Each row comes from the steps of one walk. Every step used is in the known rows, and no mark comes twice. Write the walk behind each row, first mark first.
Known rows
F > Q: [ 0.25  0.04 -0.07 -0.25 -0.15  0.08  0.03  0.07 -0.08 -0.24 -0.05  0.08
 -0.29 -0.03  0.04  0.02  0.00 -0.11  0.05  0.17  0.19]
C > F: [-0.03 -0.17  0.20  0.18 -0.09 -0.24  0.14 -0.01 -0.16  0.03 -0.32 -0.22
 -0.05 -0.03 -0.02 -0.04  0.38  0.02  0.06 -0.08  0.11]
J > M > T > C: [ 0.09  0.06  0.11  0.41 -0.07 -0.01 -0.03 -0.19  0.05 -0.05  0.44 -0.06
 -0.44  0.18 -0.32 -0.05 -0.35  0.00  0.18 -0.25 -0.26]
Q > J > M > G > C: [-0.35 -0.19  0.28 -0.30  0.05 -0.27 -0.12  0.17 -0.04 -0.05  0.23 -0.31
 -0.34  0.78 -0.33  0.54 -0.49 -0.05 -0.37  0.11  0.24]
Q > T > C > F > M > G: [-0.03 -0.34  0.41  0.56  0.00  0.21  0.03  0.20 -0.43  0.05  0.30  0.38
 -0.20  0.19 -0.17  0.37 -0.05 -0.20 -0.37  0.27  0.13]
T > C > F > M: [ 0.18 -0.26  0.31  0.47 -0.12 -0.41  0.40  0.12 -0.46 -0.05  0.13  0.30
 -0.38 -0.25  0.04  0.07  0.22 -0.02 -0.10  0.21 -0.12]
G > C > F > M > T > Q: [ 0.04  0.27  0.59  0.30 -0.21 -0.73 -0.36  0.14  0.06  0.08  0.27  0.05
 -0.56  0.37 -0.04  0.11  0.23 -0.40  0.22  0.61 -0.59]
T > C > F > Q > S: [ 0.21 -0.43  0.23  0.24  0.07  0.07  0.10  0.06 -0.46 -0.20  0.01  0.20
 -0.71 -0.26  0.29  0.03  0.26 -0.07 -0.15  0.31  0.39]
T > Q > J > C > F: [-0.13 -0.73  0.36  0.48  0.23 -0.59  0.12 -0.07 -0.36  0.35  0.06 -0.09
 -0.41 -0.18  0.32  0.24  0.26 -0.31 -0.05 -0.02 -0.40]
Q > G: [-0.11  0.01 -0.06 -0.04 -0.08 -0.13 -0.18  0.00 -0.14 -0.04 -0.12  0.04
  0.42 -0.09  0.00  0.03  0.12  0.11 -0.11  0.09  0.21]
C > F > Q > G: [ 0.14 -0.07  0.09 -0.10 -0.22 -0.26 -0.01  0.07 -0.40 -0.29 -0.44 -0.08
  0.05 -0.15  0.04  0.01  0.48  0.00 -0.01  0.12  0.49]
T > C: [-0.03 -0.24 -0.04  0.36  0.02 -0.12  0.18  0.01 -0.12 -0.07  0.25  0.38
 -0.28 -0.18  0.08 -0.08 -0.11 -0.09 -0.16 -0.03 -0.02]
T > C > F > Q > J > M: [ 0.11 -0.53  0.35  0.09 -0.19 -0.39  0.53 -0.11 -0.60 -0.32  0.12 -0.17
 -0.73 -0.15 -0.21  0.28 -0.03 -0.08 -0.29 -0.17  0.19]
J > M > G: [-0.11  0.26  0.15 -0.16  0.03  0.16 -0.18  0.41  0.01 -0.12 -0.14 -0.25
  0.00  0.50 -0.28  0.17 -0.39  0.02  0.20 -0.07  0.25]
Q > S: [-0.01 -0.05  0.16 -0.04  0.23  0.32 -0.19 -0.02 -0.12  0.07  0.07 -0.06
 -0.04 -0.04  0.24  0.09  0.02  0.15 -0.13  0.29  0.11]
Q > T > C: [-0.15 -0.34  0.01  0.36  0.04  0.29  0.13 -0.26 -0.11  0.11  0.50  0.34
 -0.02  0.03 -0.02  0.06 -0.24 -0.22 -0.41 -0.11 -0.08]
T > Q: [-0.14  0.24  0.17  0.09  0.00 -0.19 -0.21  0.25 -0.05  0.02  0.11  0.17
 -0.08 -0.05  0.12 -0.11 -0.07 -0.29  0.22  0.21 -0.30]
Q > J > C > F > M: [ 0.24 -0.78  0.33  0.35  0.13 -0.48  0.48 -0.13 -0.50  0.33  0.12 -0.10
 -0.37 -0.21  0.19  0.51  0.33  0.01 -0.30  0.11 -0.32]
G > C > F > Q > J > M: [ 0.00 -0.28  0.32 -0.38 -0.23 -0.61  0.29 -0.04 -0.19 -0.26 -0.03 -0.53
 -0.56  0.48 -0.18  0.38  0.06 -0.13 -0.24  0.03  0.14]
M > G > C > F > Q > S: [-0.04 -0.16  0.35 -0.26  0.10  0.03 -0.42  0.42 -0.13 -0.21 -0.21 -0.10
 -0.63  0.60  0.21  0.31  0.15 -0.18 -0.13  0.60  0.72]
Q > G > C: [-0.28  0.03 -0.06 -0.23 -0.05 -0.36 -0.24  0.07  0.06  0.03  0.04  0.05
  0.24  0.37  0.09  0.11  0.06 -0.04 -0.21  0.28  0.25]

Which walk is each row?
[ 0.11 -0.14  0.78  0.46 -0.11 -0.55 -0.26 -0.14 -0.46  0.09  0.39 -0.03
 -0.52 -0.29 -0.21  0.36  0.16 -0.15 -0.08  0.43 -0.67]
C > F > M > T > Q > J
[-0.12 -0.52  0.37 -0.20 -0.09 -0.41 -0.15  0.18 -0.28 -0.24 -0.05 -0.14
 -0.77  0.40 -0.13  0.50  0.06 -0.26 -0.45  0.37  0.54]
M > G > C > F > Q > J
[-0.10 -0.10  0.21 -0.53 -0.06 -0.22 -0.16  0.28 -0.12 -0.33  0.19 -0.25
 -0.62  0.75 -0.28  0.57 -0.52 -0.20 -0.32  0.27  0.41]
F > Q > J > M > G > C
[ 0.07 -0.39  0.26  0.74 -0.14 -0.24 -0.04 -0.30 -0.11  0.04  0.22  0.07
 -0.56 -0.15 -0.16 -0.11  0.24 -0.10  0.05 -0.17 -0.11]
M > T > C > F
[-0.21  0.26  0.13  0.04 -0.02 -0.24 -0.41  0.21 -0.15  0.02 -0.02  0.24
  0.31 -0.09  0.15 -0.08  0.03 -0.14  0.14  0.24 -0.08]
T > Q > G
[ 0.04 -0.01  0.31 -0.06 -0.17 -0.58  0.21  0.20 -0.09  0.05 -0.03 -0.07
 -0.21  0.33  0.04  0.19  0.31 -0.09 -0.10  0.40 -0.08]
G > C > F > M
[-0.04  0.12  0.22 -0.40 -0.19 -0.30 -0.08  0.54  0.01 -0.34 -0.36 -0.34
 -0.49  0.90 -0.19  0.27 -0.02 -0.23  0.19  0.13  0.56]
J > M > G > C > F > Q
[-0.06  0.16  0.21 -0.17  0.01 -0.17 -0.26  0.48  0.02  0.01  0.18  0.23
 -0.31  0.62 -0.06  0.35 -0.24 -0.15 -0.10  0.64  0.14]
F > M > G > C
[ 0.16 -0.17  0.16 -0.05 -0.20  0.20  0.12 -0.13 -0.18 -0.12 -0.10 -0.11
 -0.11  0.10 -0.08  0.14  0.24 -0.27 -0.19  0.00  0.21]
C > F > Q > T
[ 0.36 -0.45 -0.08  0.16  0.02 -0.19  0.27  0.09 -0.15 -0.01 -0.30 -0.12
 -0.50 -0.03  0.35  0.03  0.39 -0.28  0.24 -0.09  0.17]
J > C > F > Q
[-0.25 -0.18  0.24  0.00 -0.02 -0.32 -0.26  0.37  0.06  0.00 -0.26 -0.13
 -0.27  0.62 -0.07  0.17  0.13 -0.18 -0.05  0.19  0.44]
M > G > C > F
[ 0.23  0.02  0.33  0.14 -0.14 -0.28  0.24  0.13 -0.31  0.02 -0.18 -0.07
 -0.07 -0.08  0.00  0.14  0.34  0.04  0.03  0.24 -0.11]
C > F > M
[-0.04 -0.10  0.17 -0.23 -0.18 -0.28 -0.22  0.41 -0.01 -0.28 -0.30 -0.07
 -0.57  0.58 -0.01  0.24  0.15 -0.38  0.03  0.36  0.61]
M > G > C > F > Q
[ 0.00 -0.55  0.28 -0.25 -0.21 -0.56  0.18 -0.08 -0.28 -0.16  0.04 -0.17
 -0.66  0.20 -0.05  0.34  0.20 -0.19 -0.44  0.24  0.24]
G > C > F > Q > J
[ 0.07 -0.24  0.37  0.53 -0.06 -0.17  0.11  0.45 -0.49 -0.08  0.02  0.35
 -0.49 -0.04 -0.08  0.21  0.08 -0.08 -0.07  0.37  0.24]
T > C > F > M > G
[-0.28  0.01  0.06 -0.14  0.05 -0.15 -0.34  0.35  0.20 -0.03  0.06  0.02
 -0.27  0.72 -0.03  0.21 -0.21 -0.22 -0.11  0.31  0.35]
M > G > C
[ 0.11 -0.51  0.01  0.40  0.14 -0.29  0.26 -0.02 -0.07  0.25 -0.28 -0.21
 -0.19  0.00  0.30  0.01  0.41 -0.12  0.22 -0.22 -0.04]
J > C > F
[ 0.16 -0.52  0.31 -0.05 -0.17 -0.28  0.23 -0.16 -0.47 -0.23 -0.09 -0.22
 -0.53 -0.24 -0.11  0.31  0.30 -0.03 -0.33  0.04  0.24]
C > F > Q > J
[-0.01  0.08 -0.15 -0.45 -0.18 -0.30 -0.21  0.14 -0.03 -0.19  0.02  0.10
 -0.08  0.33  0.13  0.13  0.05 -0.18 -0.15  0.44  0.44]
F > Q > G > C
[ 0.14  0.33  0.14  0.07 -0.11  0.08 -0.19 -0.18  0.20 -0.02  0.16 -0.43
 -0.13  0.34 -0.36  0.02 -0.22  0.07  0.30 -0.20 -0.28]
J > M > T
[-0.31  0.06  0.47 -0.04  0.09 -0.17 -0.32  0.40 -0.26 -0.05  0.15 -0.13
 -0.21  0.35 -0.22  0.41 -0.55 -0.18 -0.05  0.12 -0.14]
T > Q > J > M > G
[ 0.40  0.05  0.46  0.38 -0.18 -0.23 -0.10 -0.12 -0.12  0.11  0.03 -0.19
 -0.29 -0.06 -0.21  0.12  0.30  0.07  0.14  0.20 -0.29]
C > F > M > T
